In the rows, 100 means zero.
Known rows, with every step that occurs:
lumive-fasi-zopur-pobud: 110, 134, 88, 117, 113, 93, 57, 103, 102, 103, 118, 101, 90, 108, 99, 93, 100, 107, 104, 131, 90, 123, 102, 126, 117, 96, 93, 92, 112, 95, 95, 94, 66, 92, 82, 103, 78, 107, 112, 111, 97, 122, 89, 100, 102, 105, 76, 87, 105, 94, 84, 94, 101, 114, 107, 110
mufu-bamobap-lavu-zopur: 75, 136, 84, 119, 81, 97, 92, 92, 91, 87, 55, 97, 78, 116, 85, 68, 103, 101, 87, 82, 95, 65, 98, 110, 111, 120, 87, 113, 95, 104, 103, 94, 132, 111, 90, 103, 93, 117, 144, 63, 108, 106, 101, 105, 107, 90, 104, 93, 118, 107, 88, 94, 125, 106, 109, 100
mufu-zopur-pobud: 127, 115, 95, 104, 98, 109, 84, 97, 85, 130, 115, 98, 91, 99, 99, 104, 112, 109, 98, 127, 102, 88, 82, 109, 91, 92, 111, 96, 105, 87, 118, 111, 95, 123, 83, 96, 88, 110, 103, 110, 85, 103, 107, 129, 102, 114, 116, 106, 111, 99, 109, 100, 103, 108, 93, 114
muve-fasi: 111, 96, 110, 104, 88, 111, 113, 101, 101, 94, 95, 96, 102, 84, 99, 97, 116, 103, 88, 89, 96, 108, 108, 95, 99, 108, 97, 109, 93, 89, 104, 96, 91, 110, 91, 108, 90, 85, 91, 103, 93, 99, 94, 100, 100, 86, 103, 97, 103, 93, 91, 105, 97, 105, 100, 102
lumive-kuvug: 107, 99, 102, 112, 121, 98, 93, 99, 98, 99, 101, 100, 97, 86, 101, 80, 81, 88, 92, 94, 87, 96, 115, 106, 81, 97, 101, 106, 95, 76, 86, 102, 110, 89, 116, 95, 91, 110, 105, 100, 100, 102, 99, 108, 110, 86, 108, 101, 99, 102, 111, 74, 108, 103, 95, 96
zopur-pobud: 115, 115, 107, 104, 98, 95, 79, 105, 92, 109, 102, 96, 94, 103, 94, 107, 112, 106, 96, 112, 98, 112, 97, 114, 103, 103, 117, 98, 105, 101, 98, 100, 88, 106, 96, 91, 82, 107, 95, 107, 102, 102, 103, 102, 93, 108, 110, 93, 104, 104, 91, 106, 88, 110, 86, 103
lavu-zopur: 88, 120, 92, 113, 89, 83, 95, 90, 100, 87, 81, 99, 96, 110, 79, 83, 108, 105, 87, 97, 103, 97, 103, 105, 103, 111, 99, 107, 101, 103, 99, 121, 108, 110, 88, 99, 92, 108, 119, 93, 106, 104, 100, 101, 118, 98, 90, 95, 110, 97, 96, 89, 106, 101, 112, 102
bamobap-lavu: 87, 105, 115, 103, 89, 98, 95, 103, 89, 87, 74, 105, 87, 112, 96, 83, 100, 95, 91, 87, 91, 90, 104, 102, 106, 102, 93, 103, 97, 97, 97, 91, 101, 94, 107, 102, 111, 112, 114, 100, 125, 100, 103, 104, 101, 108, 107, 108, 99, 100, 97, 97, 103, 104, 97, 115
lavu-zopur-fasi-lumive-kuvug: 112, 110, 114, 141, 90, 96, 65, 103, 95, 75, 49, 80, 94, 92, 87, 70, 87, 98, 64, 91, 76, 82, 123, 127, 101, 107, 117, 113, 92, 91, 91, 121, 111, 109, 139, 77, 85, 116, 120, 101, 99, 121, 88, 100, 117, 59, 85, 90, 127, 107, 110, 77, 138, 104, 90, 96
lumive-kuvug-zopur: 93, 95, 96, 137, 132, 94, 81, 95, 92, 105, 113, 108, 81, 89, 97, 79, 94, 88, 92, 90, 91, 88, 115, 104, 80, 86, 103, 104, 108, 79, 79, 97, 123, 88, 115, 100, 92, 123, 111, 100, 96, 108, 106, 104, 113, 92, 109, 100, 107, 119, 117, 62, 112, 97, 105, 108
lumive-fasi-bamobap: 85, 119, 90, 81, 100, 102, 97, 104, 105, 94, 119, 104, 82, 106, 110, 94, 74, 96, 103, 130, 75, 121, 105, 98, 113, 88, 82, 99, 105, 108, 105, 92, 80, 93, 88, 107, 113, 94, 120, 104, 79, 105, 89, 97, 116, 93, 71, 92, 97, 78, 91, 86, 101, 109, 108, 90
bamobap-lavu-zopur: 72, 119, 107, 121, 79, 81, 94, 97, 89, 77, 64, 106, 85, 120, 82, 61, 105, 97, 84, 90, 96, 86, 106, 108, 114, 112, 102, 106, 93, 100, 95, 105, 113, 102, 95, 101, 103, 117, 132, 95, 128, 108, 103, 100, 120, 108, 95, 101, 113, 98, 93, 85, 114, 103, 106, 115
pobud-zopur: 108, 95, 80, 102, 94, 87, 99, 94, 102, 106, 100, 92, 98, 99, 97, 94, 97, 101, 94, 109, 93, 85, 102, 104, 90, 107, 99, 103, 88, 89, 115, 116, 103, 93, 83, 96, 85, 93, 105, 102, 81, 102, 97, 107, 110, 105, 118, 116, 105, 89, 110, 108, 110, 95, 98, 107
tataku-zopur: 86, 96, 102, 119, 97, 76, 90, 103, 104, 110, 110, 92, 98, 115, 96, 101, 109, 103, 89, 83, 107, 94, 110, 112, 87, 99, 109, 111, 106, 113, 100, 117, 105, 102, 102, 102, 82, 103, 113, 111, 99, 99, 121, 116, 94, 100, 105, 98, 102, 115, 103, 103, 86, 105, 110, 108
pobud-zopur-fasi-bamobap-lavu: 97, 111, 108, 100, 86, 92, 104, 111, 86, 76, 66, 101, 77, 102, 95, 88, 77, 101, 74, 106, 74, 86, 111, 98, 115, 107, 87, 110, 71, 99, 128, 88, 94, 107, 87, 102, 99, 95, 120, 95, 97, 105, 103, 111, 118, 96, 95, 111, 118, 81, 96, 94, 120, 97, 89, 106
tataku-zopur-pobud: 103, 112, 109, 123, 96, 77, 71, 106, 97, 116, 106, 90, 92, 115, 89, 116, 118, 106, 89, 95, 111, 109, 105, 127, 87, 101, 126, 107, 112, 112, 95, 114, 91, 107, 101, 98, 64, 108, 108, 120, 99, 97, 122, 118, 92, 107, 114, 87, 106, 119, 97, 110, 76, 114, 93, 120
muve-fasi-lumive-kuvug-zopur: 117, 85, 111, 141, 111, 114, 72, 100, 89, 97, 96, 91, 79, 75, 99, 72, 106, 89, 75, 67, 88, 89, 125, 113, 84, 82, 103, 104, 113, 78, 92, 106, 114, 92, 135, 103, 85, 109, 88, 101, 81, 113, 81, 101, 110, 59, 108, 99, 118, 113, 121, 80, 134, 108, 100, 109
fasi-lumive: 110, 95, 108, 103, 92, 111, 80, 108, 99, 97, 87, 81, 90, 102, 105, 95, 99, 94, 100, 90, 103, 90, 99, 114, 101, 91, 109, 95, 105, 109, 104, 107, 99, 99, 125, 95, 104, 95, 88, 102, 88, 105, 89, 91, 103, 79, 99, 105, 111, 97, 118, 107, 124, 105, 95, 100
kuvug-zopur: 84, 92, 88, 125, 113, 94, 90, 94, 98, 105, 114, 107, 83, 104, 95, 97, 109, 99, 97, 95, 102, 95, 96, 94, 98, 86, 99, 98, 115, 99, 91, 95, 117, 99, 101, 106, 99, 116, 103, 95, 102, 105, 108, 97, 102, 108, 104, 98, 106, 116, 105, 96, 103, 94, 109, 114
bamobap-pobud-zopur: 106, 94, 87, 101, 101, 76, 112, 95, 93, 101, 98, 88, 94, 82, 79, 83, 100, 100, 108, 108, 86, 89, 110, 118, 84, 117, 105, 102, 106, 78, 127, 118, 96, 87, 80, 104, 100, 71, 91, 118, 83, 94, 107, 118, 104, 115, 116, 106, 116, 94, 129, 116, 99, 94, 95, 114
muve-fasi-lumive-kuvug-zopur-pobud: 131, 103, 120, 143, 111, 111, 52, 103, 81, 105, 96, 87, 74, 78, 94, 80, 113, 93, 74, 79, 87, 101, 121, 129, 88, 86, 117, 103, 115, 74, 92, 103, 98, 100, 134, 95, 68, 121, 81, 108, 79, 113, 89, 99, 107, 67, 120, 90, 121, 121, 116, 86, 124, 118, 88, 115
lumive-fasi: 90, 106, 96, 100, 98, 102, 95, 101, 113, 95, 115, 93, 96, 109, 109, 96, 88, 99, 98, 119, 84, 108, 106, 108, 110, 97, 96, 100, 109, 97, 99, 107, 81, 97, 99, 101, 109, 112, 118, 109, 92, 112, 94, 87, 106, 100, 86, 94, 98, 95, 103, 103, 98, 103, 104, 98
pobud-zopur-fasi-tupe: 128, 103, 79, 105, 82, 100, 104, 100, 106, 98, 97, 84, 95, 105, 100, 113, 81, 111, 87, 116, 87, 100, 100, 117, 101, 110, 101, 110, 77, 85, 133, 91, 96, 107, 70, 88, 78, 92, 111, 114, 90, 115, 102, 92, 122, 91, 97, 109, 108, 90, 102, 107, 134, 98, 99, 112
fasi-lumive-kuvug-zopur: 102, 91, 106, 139, 125, 109, 59, 99, 90, 102, 98, 91, 76, 90, 98, 75, 95, 86, 90, 81, 90, 80, 113, 116, 82, 76, 109, 99, 116, 86, 83, 104, 125, 80, 140, 92, 95, 126, 99, 96, 92, 110, 92, 98, 113, 78, 106, 102, 119, 122, 132, 79, 137, 105, 101, 107

Rows:
105, 91, 104, 148, 120, 94, 84, 94, 92, 90, 97, 105, 84, 88, 98, 87, 90, 95, 76, 94, 79, 89, 121, 102, 90, 98, 109, 114, 98, 74, 81, 100, 117, 103, 130, 92, 82, 130, 115, 97, 104, 113, 112, 104, 104, 88, 96, 90, 113, 123, 108, 76, 114, 90, 97, 107	lumive-kuvug-zopur-fasi
119, 95, 87, 117, 86, 98, 99, 97, 102, 92, 79, 83, 102, 94, 98, 103, 93, 110, 80, 111, 84, 82, 111, 106, 100, 115, 103, 109, 79, 84, 120, 112, 97, 115, 86, 90, 77, 97, 108, 102, 89, 108, 103, 104, 103, 95, 105, 106, 109, 97, 101, 113, 108, 89, 90, 104	pobud-zopur-fasi
97, 116, 84, 111, 115, 92, 77, 103, 110, 90, 122, 100, 91, 104, 100, 86, 89, 101, 105, 115, 87, 111, 109, 109, 114, 90, 80, 93, 108, 99, 95, 94, 79, 84, 85, 109, 96, 102, 121, 108, 93, 122, 83, 96, 109, 98, 65, 94, 102, 90, 99, 94, 110, 102, 121, 98	lumive-fasi-zopur
102, 95, 98, 135, 105, 93, 92, 92, 99, 91, 93, 105, 89, 100, 101, 101, 103, 102, 84, 92, 90, 92, 109, 97, 107, 96, 108, 108, 105, 96, 96, 94, 105, 114, 108, 97, 88, 123, 109, 97, 107, 114, 113, 96, 94, 103, 88, 88, 112, 126, 95, 101, 106, 91, 100, 114	kuvug-zopur-fasi
99, 129, 97, 114, 90, 80, 115, 100, 87, 73, 68, 102, 87, 87, 75, 77, 94, 106, 89, 107, 77, 113, 116, 114, 110, 124, 104, 108, 93, 104, 122, 101, 83, 119, 77, 95, 106, 77, 112, 108, 96, 106, 113, 116, 111, 97, 55, 75, 129, 96, 98, 87, 89, 104, 99, 96	lavu-zopur-fasi-bamobap-pobud
106, 113, 98, 126, 111, 95, 73, 94, 89, 111, 110, 106, 79, 105, 89, 106, 119, 107, 97, 105, 102, 106, 95, 106, 98, 90, 113, 95, 120, 97, 90, 97, 104, 105, 98, 98, 82, 124, 100, 102, 98, 105, 111, 106, 99, 116, 110, 91, 113, 125, 98, 100, 92, 104, 94, 119	kuvug-zopur-pobud
116, 107, 86, 101, 89, 99, 107, 104, 97, 92, 87, 95, 90, 94, 100, 110, 78, 106, 80, 117, 77, 93, 110, 96, 108, 105, 94, 109, 77, 100, 128, 97, 93, 119, 83, 93, 86, 77, 110, 98, 76, 102, 102, 110, 112, 87, 87, 107, 116, 78, 97, 99, 116, 91, 93, 94	pobud-zopur-fasi-bamobap
136, 83, 104, 125, 102, 90, 87, 106, 85, 89, 66, 68, 86, 63, 86, 65, 83, 95, 84, 101, 66, 74, 132, 144, 84, 118, 118, 108, 95, 65, 116, 125, 94, 87, 128, 86, 91, 82, 94, 121, 78, 109, 98, 117, 109, 78, 105, 101, 130, 104, 145, 101, 134, 100, 80, 107	bamobap-pobud-zopur-fasi-lumive-kuvug
131, 91, 94, 115, 76, 104, 77, 104, 97, 92, 62, 67, 96, 93, 104, 95, 92, 100, 80, 105, 84, 69, 110, 122, 106, 102, 108, 106, 87, 99, 120, 118, 97, 108, 112, 84, 81, 95, 97, 107, 85, 113, 93, 97, 113, 76, 105, 111, 124, 94, 124, 120, 136, 96, 84, 103	pobud-zopur-fasi-lumive
109, 108, 108, 97, 100, 98, 123, 105, 87, 84, 87, 101, 89, 79, 91, 100, 85, 105, 103, 113, 77, 116, 112, 110, 105, 112, 105, 102, 98, 101, 119, 88, 76, 107, 90, 102, 119, 60, 91, 107, 86, 98, 114, 120, 100, 99, 69, 82, 115, 97, 102, 99, 83, 102, 88, 96	zopur-fasi-bamobap-pobud
133, 88, 97, 112, 81, 89, 95, 102, 90, 85, 66, 65, 89, 79, 87, 79, 96, 105, 93, 105, 81, 76, 117, 141, 100, 114, 117, 101, 102, 87, 132, 118, 86, 98, 111, 88, 97, 75, 84, 117, 79, 107, 99, 109, 102, 90, 101, 100, 129, 99, 132, 125, 126, 98, 83, 112	bamobap-pobud-zopur-fasi-lumive
120, 106, 93, 102, 105, 108, 129, 107, 79, 108, 103, 104, 90, 76, 93, 91, 88, 107, 97, 128, 78, 91, 101, 110, 94, 104, 95, 104, 100, 91, 139, 99, 85, 126, 75, 105, 122, 66, 105, 112, 78, 100, 115, 139, 104, 100, 76, 98, 120, 93, 121, 91, 95, 102, 96, 104	mufu-zopur-fasi-bamobap-pobud
103, 139, 94, 120, 89, 81, 79, 96, 91, 99, 85, 101, 96, 105, 78, 91, 119, 108, 86, 106, 100, 104, 94, 115, 107, 115, 118, 103, 107, 101, 98, 117, 96, 116, 86, 91, 73, 117, 116, 103, 105, 108, 103, 105, 110, 105, 96, 80, 114, 99, 93, 91, 89, 112, 92, 104	lavu-zopur-pobud
113, 101, 113, 141, 121, 96, 40, 101, 81, 111, 99, 90, 67, 88, 93, 77, 102, 96, 92, 95, 89, 91, 109, 131, 83, 84, 125, 96, 127, 84, 84, 102, 111, 85, 138, 86, 81, 131, 93, 111, 84, 110, 95, 102, 109, 87, 118, 95, 120, 126, 129, 81, 123, 113, 84, 114	fasi-lumive-kuvug-zopur-pobud
59, 139, 106, 104, 85, 86, 90, 104, 97, 68, 80, 109, 68, 122, 89, 60, 81, 94, 86, 116, 70, 107, 110, 106, 128, 100, 81, 104, 102, 107, 103, 100, 91, 95, 83, 108, 118, 113, 152, 95, 107, 112, 93, 99, 136, 101, 61, 92, 108, 77, 92, 72, 109, 114, 114, 99	lumive-fasi-bamobap-lavu-zopur
98, 105, 93, 127, 114, 79, 113, 100, 86, 89, 101, 109, 73, 81, 85, 89, 97, 102, 97, 105, 80, 114, 116, 107, 102, 99, 98, 103, 112, 99, 118, 85, 91, 108, 92, 107, 118, 84, 94, 108, 91, 102, 120, 116, 101, 109, 70, 77, 125, 115, 105, 92, 90, 97, 100, 112	kuvug-zopur-fasi-bamobap-pobud
104, 104, 74, 89, 111, 80, 118, 97, 86, 103, 110, 99, 80, 78, 84, 83, 90, 99, 111, 120, 83, 99, 106, 113, 92, 104, 94, 98, 104, 93, 138, 103, 91, 84, 65, 107, 106, 57, 93, 112, 73, 90, 104, 125, 117, 112, 103, 105, 116, 82, 125, 102, 91, 99, 95, 103	fasi-bamobap-pobud-zopur
101, 110, 130, 143, 79, 96, 63, 107, 84, 60, 31, 89, 79, 99, 86, 46, 85, 93, 61, 83, 71, 72, 128, 130, 105, 113, 114, 116, 87, 87, 89, 117, 111, 104, 143, 82, 97, 126, 133, 99, 123, 121, 92, 99, 127, 70, 83, 94, 127, 106, 112, 71, 146, 110, 91, 105	bamobap-lavu-zopur-fasi-lumive-kuvug
89, 118, 125, 129, 67, 83, 92, 101, 89, 65, 44, 102, 88, 114, 83, 73, 102, 106, 65, 90, 82, 86, 114, 105, 124, 123, 102, 117, 83, 99, 100, 103, 103, 122, 104, 99, 94, 120, 131, 95, 131, 116, 110, 98, 111, 100, 81, 88, 117, 104, 82, 93, 115, 102, 101, 112	bamobap-lavu-zopur-fasi
133, 99, 77, 108, 89, 88, 119, 99, 99, 93, 98, 82, 92, 85, 89, 94, 84, 112, 102, 121, 83, 105, 107, 134, 100, 126, 109, 105, 94, 76, 144, 94, 85, 96, 68, 97, 98, 73, 102, 126, 88, 110, 113, 101, 117, 108, 92, 100, 113, 94, 118, 119, 116, 102, 95, 122	bamobap-pobud-zopur-fasi-tupe
94, 129, 94, 114, 82, 88, 103, 103, 93, 77, 74, 109, 93, 101, 84, 92, 89, 109, 76, 105, 83, 109, 110, 99, 115, 110, 99, 107, 85, 119, 112, 102, 95, 128, 82, 94, 94, 94, 121, 87, 99, 110, 104, 110, 119, 84, 59, 83, 120, 88, 78, 79, 104, 101, 101, 86	lavu-zopur-fasi-bamobap
104, 140, 79, 124, 66, 113, 99, 98, 96, 78, 47, 98, 79, 118, 95, 81, 88, 104, 83, 90, 93, 83, 98, 123, 123, 130, 91, 116, 82, 98, 122, 63, 122, 124, 71, 99, 90, 115, 150, 75, 112, 120, 116, 92, 116, 81, 82, 84, 119, 110, 81, 97, 143, 109, 111, 106	mufu-bamobap-lavu-zopur-fasi-tupe
104, 110, 110, 105, 89, 120, 105, 110, 79, 98, 76, 113, 77, 103, 105, 86, 83, 104, 81, 113, 76, 76, 95, 92, 108, 88, 85, 110, 82, 97, 127, 83, 98, 126, 86, 105, 122, 100, 126, 95, 100, 104, 107, 123, 112, 101, 85, 108, 111, 86, 96, 87, 116, 106, 99, 109	mufu-zopur-fasi-bamobap-lavu
97, 109, 127, 104, 86, 106, 104, 115, 84, 75, 70, 112, 80, 103, 104, 88, 83, 96, 85, 102, 78, 99, 112, 102, 122, 97, 92, 109, 81, 109, 110, 71, 89, 113, 106, 103, 118, 97, 116, 90, 111, 101, 108, 109, 110, 99, 75, 97, 103, 93, 81, 87, 107, 105, 88, 103	zopur-fasi-bamobap-lavu
107, 115, 106, 129, 70, 98, 77, 102, 98, 73, 53, 78, 94, 106, 86, 80, 102, 106, 71, 91, 90, 86, 113, 120, 119, 112, 113, 105, 92, 115, 109, 119, 101, 123, 117, 82, 90, 106, 113, 95, 104, 119, 99, 93, 118, 73, 74, 92, 128, 101, 104, 100, 133, 102, 99, 93	lavu-zopur-fasi-lumive
126, 86, 121, 122, 101, 117, 71, 109, 94, 87, 66, 77, 93, 84, 105, 79, 80, 91, 79, 93, 77, 86, 122, 129, 95, 97, 119, 109, 90, 85, 90, 107, 100, 100, 149, 79, 94, 109, 99, 102, 94, 111, 93, 95, 106, 60, 91, 93, 111, 111, 116, 87, 140, 106, 82, 93	zopur-fasi-lumive-kuvug
